What can hang from each mark
vizu: fitor nufur sozab
sozab: gilod mifi nufur
mifi: fitor
nufur: mifi
fitor: gilod guzi sozab
lezelim: fitor nufur sozab
guzi: sozab

Every row comes from one small tree of marks. The marks that hang from a mark follow it in brackets, in alphabetical order. Every link used is in the known rows. Which tree was each row made from?
Known rows
nufur{mifi{fitor{guzi sozab}}}: [ 3.72  0.14  0.07  1.80 -0.32  0.73 -0.38 -0.62  0.34  0.03 -1.00  0.37
  0.35  0.34 -0.01 -1.05 -0.80  2.17 -0.31 -0.43 -0.25 -0.02  0.27]
nufur{mifi}: [ 2.85 -0.44  0.07 -0.78 -0.48  0.14 -1.02 -0.72 -0.29  0.04  0.49  0.30
 -0.67  0.62  0.28 -0.81 -0.39  0.50 -0.75  0.16  0.08 -0.26 -0.09]
vizu{nufur sozab}: [-1.91 -0.01  0.05 -0.09 -0.70 -0.36 -1.24  0.48 -0.32 -0.60 -1.41 -0.26
 -0.91 -0.67  0.03  0.71  0.54 -0.62  0.68  0.62  1.20 -0.09  2.80]
mifi{fitor{gilod}}: [ 0.14  0.20  0.36  0.94  0.10  0.79  0.10 -0.23 -0.47 -1.34  1.15  1.02
  0.84 -0.43 -0.12  0.73  0.06  0.34  0.27 -0.38  0.48 -0.43 -0.07]
lezelim{fitor{gilod guzi} sozab{mifi}}: [-3.85 -0.31  0.60  4.56  2.01 -0.59 -0.06 -0.13 -0.74 -0.51  0.48 -0.42
  0.69  0.08 -0.07 -2.03  0.24  1.22  0.37 -0.27 -1.86 -0.70  0.25]
mifi{fitor{guzi}}: [-1.42  0.31  0.13  1.21  0.22  0.75  0.04 -0.23  0.45 -1.17  0.35  0.67
  0.77 -0.32 -0.33 -0.41 -0.34  1.35 -0.20 -0.38 -0.20 -0.40 -0.04]
nufur{mifi{fitor{gilod guzi{sozab}}}}: [ 4.95  0.25  0.14 -1.01 -0.51  0.68 -0.07 -0.55 -0.01 -0.30  0.00  0.61
  0.29  0.29 -0.03 -0.89 -0.91  1.32  0.11 -0.56 -0.59 -0.15  0.16]
mifi{fitor{gilod guzi}}: [ 0.97  0.09  0.26  1.41  0.12  0.51  0.60 -0.08  0.14 -1.64  0.33  0.81
  1.01 -0.39 -0.24 -0.34 -0.30  1.06  0.62 -0.57 -0.23 -0.41 -0.27]
mifi{fitor}: [-2.30  0.39  0.25  0.69  0.18  1.02 -0.45 -0.34 -0.16 -0.86  1.16  0.86
  0.62 -0.38 -0.19  0.67 -0.02  0.56 -0.55 -0.20  0.54 -0.43  0.16]
mifi{fitor{gilod sozab}}: [ 0.79  0.25  0.21  3.30  0.17  0.71  0.38  0.09 -0.20 -0.79 -0.12  1.02
  1.27 -0.53 -0.20  1.22  0.03  1.19  0.65 -0.49  0.76 -0.01 -0.14]
fitor{guzi sozab{gilod nufur}}: [-0.04 -0.16 -0.09  2.57  0.34 -0.78  0.85  0.64  1.04  0.13 -1.37 -0.29
  0.15 -0.05 -0.14 -0.56 -0.33  0.75  0.57  0.10  0.65  0.49 -0.53]
fitor{gilod guzi{sozab}}: [ 2.78 -0.35 -0.21 -1.66 -0.20 -0.81  1.28  0.57  0.38 -1.00 -0.13  0.87
  0.34 -0.23 -0.35  0.05 -0.44  0.28  1.37 -0.26 -0.59  0.06 -1.15]
sozab{gilod mifi{fitor} nufur}: [-4.30  0.57 -0.18 -2.85  0.77  0.65 -0.36 -0.24 -0.36  1.05  2.92 -1.69
 -0.11  0.32  0.50  0.14  0.78 -2.95 -0.37  0.03 -0.15  0.03  0.90]
mifi{fitor{gilod guzi sozab{nufur}}}: [ 0.68  0.15  0.05  3.24  0.40  0.47  0.55  0.19  0.18 -1.11 -1.03  0.62
  1.50 -0.41 -0.05  0.20 -0.06  1.49  1.76 -0.85 -0.21  0.10  0.19]
fitor{gilod guzi sozab{mifi nufur}}: [ 0.99 -1.04 -0.75  2.55  0.68 -0.86  0.76  0.52  0.24 -0.17 -1.47 -0.75
  1.01  0.27  0.46 -0.38  0.74  0.22  2.84 -0.67 -1.68  0.58 -0.31]
lezelim{nufur}: [ 1.26 -0.45 -0.32  0.34 -0.02  0.44 -0.22 -0.37 -0.56 -0.58 -0.16  0.51
 -0.17  0.16  0.18 -0.56  1.25 -0.77 -0.20  0.27  0.85 -0.23 -0.98]
fitor{gilod guzi}: [ 2.70 -0.97  0.02  0.87 -0.02 -0.89  0.99  0.27  0.27 -1.78 -0.04  0.58
  0.23 -0.05 -0.06 -0.95 -0.14  0.53  1.16 -0.16 -0.50 -0.32 -1.22]
vizu{fitor{gilod}}: [ 0.69 -1.09  0.50  1.30 -0.53 -0.73  0.51 -0.04 -0.53 -0.41  0.48  0.50
 -0.79 -0.14 -0.07  0.92  0.36 -0.43 -1.75  0.68  0.40 -0.39 -2.62]
vizu{sozab}: [-2.18  0.06  0.37  0.24 -1.07 -0.34 -0.27  0.19 -0.20 -0.92 -1.43  0.01
 -0.46 -0.75  0.15  0.26  0.14 -0.52 -0.76  0.47  0.71 -0.11  0.85]
guzi{sozab{mifi}}: [-3.15  0.20 -0.82 -4.70  0.16  0.02 -0.26  0.18 -0.07  1.29  1.61 -0.03
 -0.06  0.09 -0.14  1.65  0.36 -1.47 -0.20  0.13 -0.72  0.31 -0.25]
vizu{fitor{gilod sozab{nufur}}}: [ 0.36 -1.02  0.30  3.04 -0.28 -0.81  0.47  0.24 -0.50  0.15 -0.95  0.32
 -0.29 -0.18  0.11  1.46  0.55 -0.04 -0.62  0.40  0.41  0.14 -2.14]
nufur{mifi{fitor{guzi{sozab}}}}: [ 3.33  0.42  0.06 -1.11 -0.44  0.83 -0.46 -0.65  0.19  0.03 -0.08  0.52
  0.13  0.32 -0.08 -0.89 -0.93  1.48 -0.48 -0.42 -0.54 -0.14  0.33]
guzi{sozab}: [-1.87  0.37 -0.32 -3.72 -0.15 -0.05 -0.12  0.34  0.01  0.47  0.98  1.02
 -0.15 -0.27 -0.41  1.85 -0.21 -0.55 -0.23  0.25  0.47  0.18 -0.48]
nufur{mifi{fitor{gilod guzi sozab}}}: [ 5.38 -0.01  0.15  1.93 -0.37  0.57  0.00 -0.50  0.11 -0.29 -0.92  0.48
  0.53  0.31  0.05 -1.01 -0.77  2.02  0.25 -0.56 -0.30 -0.02  0.09]
guzi{sozab{nufur}}: [-3.26  0.40 -0.41 -4.56  0.11 -0.02 -0.55  0.35 -0.32  0.45  0.77  0.72
 -0.06 -0.15 -0.02  1.95  0.10 -1.25  0.89 -0.07  0.07  0.31  0.25]
lezelim{fitor}: [-4.65  0.47  0.69  0.73  0.52 -0.39 -0.32 -0.32 -0.67 -0.20  0.28  0.60
 -0.06  0.01 -0.11  0.47  0.26  0.04 -0.88  0.07  0.11 -0.73  0.27]

Which tree is each row?
[-0.77  0.33  0.00  3.61  0.29  0.67  0.37  0.05  0.71 -0.64 -0.94  0.70
  1.20 -0.44 -0.41  0.05 -0.36  2.22  0.12 -0.48  0.08  0.02 -0.09]
mifi{fitor{guzi sozab}}
[-0.24 -0.35  0.30 -0.50 -0.62 -0.80  1.07  0.24  0.61  0.51  0.00  0.23
 -1.02 -0.17 -0.61  0.38 -0.48  0.06 -2.61  0.83  0.15 -0.11 -2.69]
vizu{fitor{guzi{sozab{gilod}}}}
[ 4.26  0.38  0.24  1.54 -0.39  0.66 -0.04 -0.52  0.46  0.26 -0.55  0.20
  0.15  0.32 -0.12 -1.18 -1.05  1.86 -0.82 -0.22  0.24  0.00  0.11]
nufur{mifi{fitor{guzi sozab{gilod}}}}
[-1.98  0.60 -0.49 -5.33  0.01 -0.10  0.45  0.35  0.19  1.72  2.40 -0.39
 -0.53  0.02 -0.37  1.44 -0.08 -2.16 -1.21  0.52  0.33  0.34 -0.54]
guzi{sozab{gilod mifi}}
[-3.68  0.46 -0.25 -2.50  0.81  0.47 -0.04 -0.14  0.05  0.82  2.34 -1.81
  0.00  0.34  0.39 -0.58  0.57 -2.40 -0.14 -0.10 -0.72  0.05  0.75]
sozab{gilod mifi{fitor{guzi}} nufur}
[ 1.38  0.57  0.50 -1.89 -0.07  0.37 -0.22 -0.34 -0.03  0.23  1.18 -0.51
 -0.59  0.36  0.28 -1.06 -0.61 -0.91 -0.40  0.07  0.82 -0.07  0.65]
sozab{gilod nufur{mifi{fitor{guzi}}}}
[ 2.35 -0.12 -0.05  2.26  0.08 -0.62  0.65  0.36  0.98  0.48 -1.63 -0.43
 -0.04  0.28 -0.02 -1.13 -0.61  1.09  0.44  0.01  0.37  0.52 -0.29]
fitor{guzi sozab{gilod nufur{mifi}}}
[ 2.37  0.14 -0.06  0.47  0.07  0.51 -1.33 -0.18 -0.09  0.51  0.46  0.09
 -0.58  0.27 -0.21  0.24 -0.13  0.65  0.39  0.21  1.34 -0.08  1.90]
vizu{nufur{mifi{fitor{sozab{gilod}}}}}
[ 4.76  0.04  0.22  1.59 -0.41  0.78 -0.36 -0.58 -0.33 -0.07 -0.36  0.61
  0.44  0.27  0.13 -0.25 -0.52  1.49  0.01 -0.43  0.24 -0.04  0.23]
nufur{mifi{fitor{gilod sozab}}}
[ 0.16  0.24 -0.13 -2.36 -0.17 -0.58  1.02  0.47  1.02  0.00  0.40  0.39
 -0.31 -0.17 -0.65 -0.26 -0.83  0.16 -0.54  0.30  0.20  0.08 -1.02]
fitor{guzi{sozab{gilod}}}
[-3.67 -0.59 -0.78  1.60  0.78 -0.17 -0.74  0.15 -0.18  0.92 -0.31 -0.71
  0.50  0.29  0.55  1.02  1.11 -0.53  1.16 -0.14 -0.57  0.55  0.33]
fitor{sozab{mifi nufur}}
[ 1.10  0.16  0.44 -2.55 -0.16 -0.10 -0.52 -0.26 -0.35  0.47  1.54 -0.56
 -1.12  0.53  0.43 -0.61 -0.32 -1.67 -0.55  0.42  1.20 -0.03  0.36]
sozab{gilod nufur{mifi}}
[-2.77  0.83  0.41 -1.13  0.39 -0.48  0.00 -0.18 -0.20  0.23 -0.78  0.38
  0.06  0.21 -0.14 -0.23 -0.32  0.58  0.05 -0.36 -1.00 -0.38  0.64]
lezelim{fitor{guzi{sozab{nufur{mifi}}}}}
[ 0.71 -0.61  0.54  1.23 -1.31 -0.94 -0.15  0.55 -0.70 -0.36 -1.99 -0.35
 -1.41 -0.81 -0.07  1.23  0.64 -0.87 -0.59  0.94  0.95 -0.15  0.79]
vizu{fitor{gilod} nufur sozab}
[-2.45 -0.71 -0.93  2.23  0.81 -0.55 -0.05  0.33  0.69  0.49 -1.51 -1.00
  0.68  0.32  0.37 -0.48  0.66  0.58  1.65 -0.41 -1.62  0.59  0.03]
fitor{guzi sozab{mifi nufur}}
[-1.16 -0.57 -0.43  3.19  0.50 -0.64  0.14  0.46  0.78 -0.33 -2.18  0.07
  0.62  0.02  0.11 -0.31  0.10  1.43  1.61 -0.29 -0.46  0.45 -0.21]
fitor{guzi sozab{nufur}}
[-4.09 -0.10 -0.34 -3.39  0.70 -0.18 -0.42 -0.07 -0.38  1.19  2.87 -1.85
 -0.74  0.54  0.62  0.01  0.96 -3.47 -0.33  0.43 -0.14  0.12  0.35]
sozab{gilod mifi nufur}
[-2.17  0.16  1.01 -0.08 -1.47 -0.79  0.55  0.31 -0.34  0.22 -1.44 -0.89
 -1.54 -0.72  0.16  0.56  0.13 -1.93 -2.79  1.16  1.17 -0.01 -0.49]
vizu{fitor sozab{gilod nufur}}
[-2.49 -0.14 -0.79 -3.20  0.37 -0.39  0.05  0.27  0.53  0.24  0.18 -0.28
  0.13  0.19  0.00 -0.16  0.11 -0.45  1.00 -0.24 -1.69  0.26 -0.10]
fitor{guzi{sozab{mifi nufur}}}
[ 2.85  0.92  0.13 -0.60 -0.06  0.22  0.36 -0.68 -0.46  0.51 -2.20  0.31
  0.00  0.54 -0.08 -1.72  0.34  0.60 -0.32 -0.44 -0.79 -0.34  0.06]
lezelim{fitor{guzi{sozab}} nufur{mifi}}
[-2.09  1.05 -0.39 -4.82  0.05  0.49  0.48  0.22  0.19  1.63  2.46 -0.26
 -0.09 -0.15 -0.47  1.53 -0.20 -1.78 -1.27  0.26  0.31  0.27 -0.19]
guzi{sozab{gilod mifi{fitor}}}
[-1.70  0.14 -0.54 -3.56  0.25 -0.48  0.54  0.40  0.74  0.59  0.71 -0.54
 -0.21  0.14 -0.17 -0.33 -0.17 -0.97  0.26  0.04 -0.91  0.27 -0.33]
fitor{guzi{sozab{gilod mifi nufur}}}
[ 6.02 -0.13 -0.16  0.60 -0.40  0.99 -0.01 -0.79 -0.49 -0.62 -0.95  0.39
  0.18  0.44  0.23 -1.81  0.58  0.37  0.14 -0.34  0.13 -0.23 -0.48]
lezelim{nufur{mifi{fitor{gilod guzi}}}}
[ 0.48 -0.10  0.12 -1.17  0.09  0.58 -1.23 -0.54 -0.88 -0.53  0.42  0.15
  0.12  0.38  0.72 -0.17  0.21 -0.37  1.32 -0.52 -0.38 -0.12  1.06]
sozab{nufur{mifi{fitor{gilod}}}}
[-1.14 -0.21 -0.35  1.85  0.33 -0.33  0.42  0.29  0.41  1.41  0.66 -0.82
 -0.09  0.13 -0.10  0.68  0.34 -0.59 -1.01  0.53  0.89  0.45 -0.75]
fitor{sozab{gilod mifi}}
[ 0.38 -0.03  0.67  0.92 -1.34 -1.11  0.54  0.66  0.49  0.27 -2.01 -1.03
 -1.95 -0.74 -0.52 -0.17 -0.16 -0.58 -2.13  1.36  1.36 -0.12  0.51]
vizu{fitor{guzi} nufur sozab{gilod}}
[ 0.36  0.53  0.05 -0.79  0.16  0.60  0.59  0.12  0.07 -1.11  0.23  0.88
  1.11 -0.43 -0.24  0.38 -0.32  0.56  1.32 -0.76 -0.54 -0.11  0.16]
mifi{fitor{gilod guzi{sozab{nufur}}}}
[ 1.15 -0.92 -0.53  2.68  0.36 -0.53  0.49  0.32 -0.30  0.26 -0.11 -0.24
  0.72  0.10  0.27  1.03  0.87 -0.22  1.23 -0.13 -0.18  0.42 -0.77]
fitor{gilod sozab{mifi}}
[-2.50 -0.16 -0.45  0.97  0.62 -0.30  0.01  0.33  0.08  1.41  0.49 -1.09
  0.02  0.22  0.30  0.77  0.68 -1.25  0.14  0.26  0.49  0.57  0.00]
fitor{sozab{gilod mifi nufur}}
[-0.97 -0.22  0.70  0.22 -1.56 -0.48 -0.43 -0.14 -0.68  0.14 -2.52 -0.67
 -1.25 -0.37  0.55  0.20  0.25 -0.85 -1.86  0.64 -0.12  0.00  0.07]
vizu{fitor sozab{nufur{mifi}}}
[ 0.00 -0.02 -0.42 -2.77 -0.03 -0.34  0.00  0.19  0.56 -0.10 -0.49  0.35
 -0.06  0.17 -0.08 -0.46 -0.48  0.41  0.87 -0.24 -1.06  0.18 -0.12]
fitor{guzi{sozab{nufur{mifi}}}}
[ 1.55 -1.20  0.39  1.80 -0.51 -1.00  1.05  0.07  0.09 -0.73 -0.33  0.34
 -0.65 -0.11 -0.22 -0.14  0.04  0.33 -1.43  0.53 -0.32 -0.36 -2.81]
vizu{fitor{gilod guzi}}
[ 4.93 -0.04  0.24  0.35 -0.43  0.62 -0.23 -0.71 -0.08 -0.68 -0.01  0.47
  0.24  0.39  0.10 -1.30 -0.74  1.42  0.01 -0.52 -0.49 -0.32  0.14]
nufur{mifi{fitor{gilod guzi}}}
[ 3.01 -0.16 -0.17  0.86  0.11  0.48 -1.38 -0.18 -0.37  0.10  0.08  0.33
 -0.25  0.25 -0.06  0.39  0.08  0.88  1.31 -0.07  0.81 -0.10  1.94]
vizu{nufur{mifi{fitor{gilod sozab}}}}
[-0.95  0.65  0.16  2.61  0.38  0.60  0.55  0.16  0.68 -0.33 -0.53  0.24
  0.93 -0.38 -0.28 -0.05 -0.42  1.25  0.21 -0.38  0.53  0.14  0.21]
mifi{fitor{guzi sozab{gilod nufur}}}
[-3.42 -0.12  0.36  2.79  1.51  0.59 -0.54 -0.12 -0.25  0.20  2.87 -0.62
  0.08 -0.17 -0.25 -1.22 -0.13  0.07 -1.49  0.53  0.39 -0.34 -0.10]
lezelim{sozab{gilod mifi{fitor}}}
[ 0.92 -0.11  0.04 -0.97  0.12  0.45 -0.97 -0.49 -0.58 -0.67  0.04  0.09
  0.19  0.41  0.65 -0.66  0.07 -0.04  1.46 -0.61 -0.76 -0.10  0.98]
sozab{nufur{mifi{fitor{gilod guzi}}}}
[ 0.14  1.17  0.04 -5.26 -0.28  0.42 -0.05  0.15 -0.12  1.17  1.33  0.29
 -0.39  0.01 -0.18  1.18 -0.68 -1.34 -0.28  0.09  0.85  0.34  0.46]
guzi{sozab{gilod nufur{mifi{fitor}}}}
[-3.14 -0.16 -0.44 -1.01 -0.39 -0.27 -1.40  0.34 -0.41  0.24 -0.77 -1.29
 -0.83 -0.33  0.31  0.55  1.08 -1.57  0.70  0.52  0.01  0.07  3.06]
vizu{nufur sozab{mifi}}
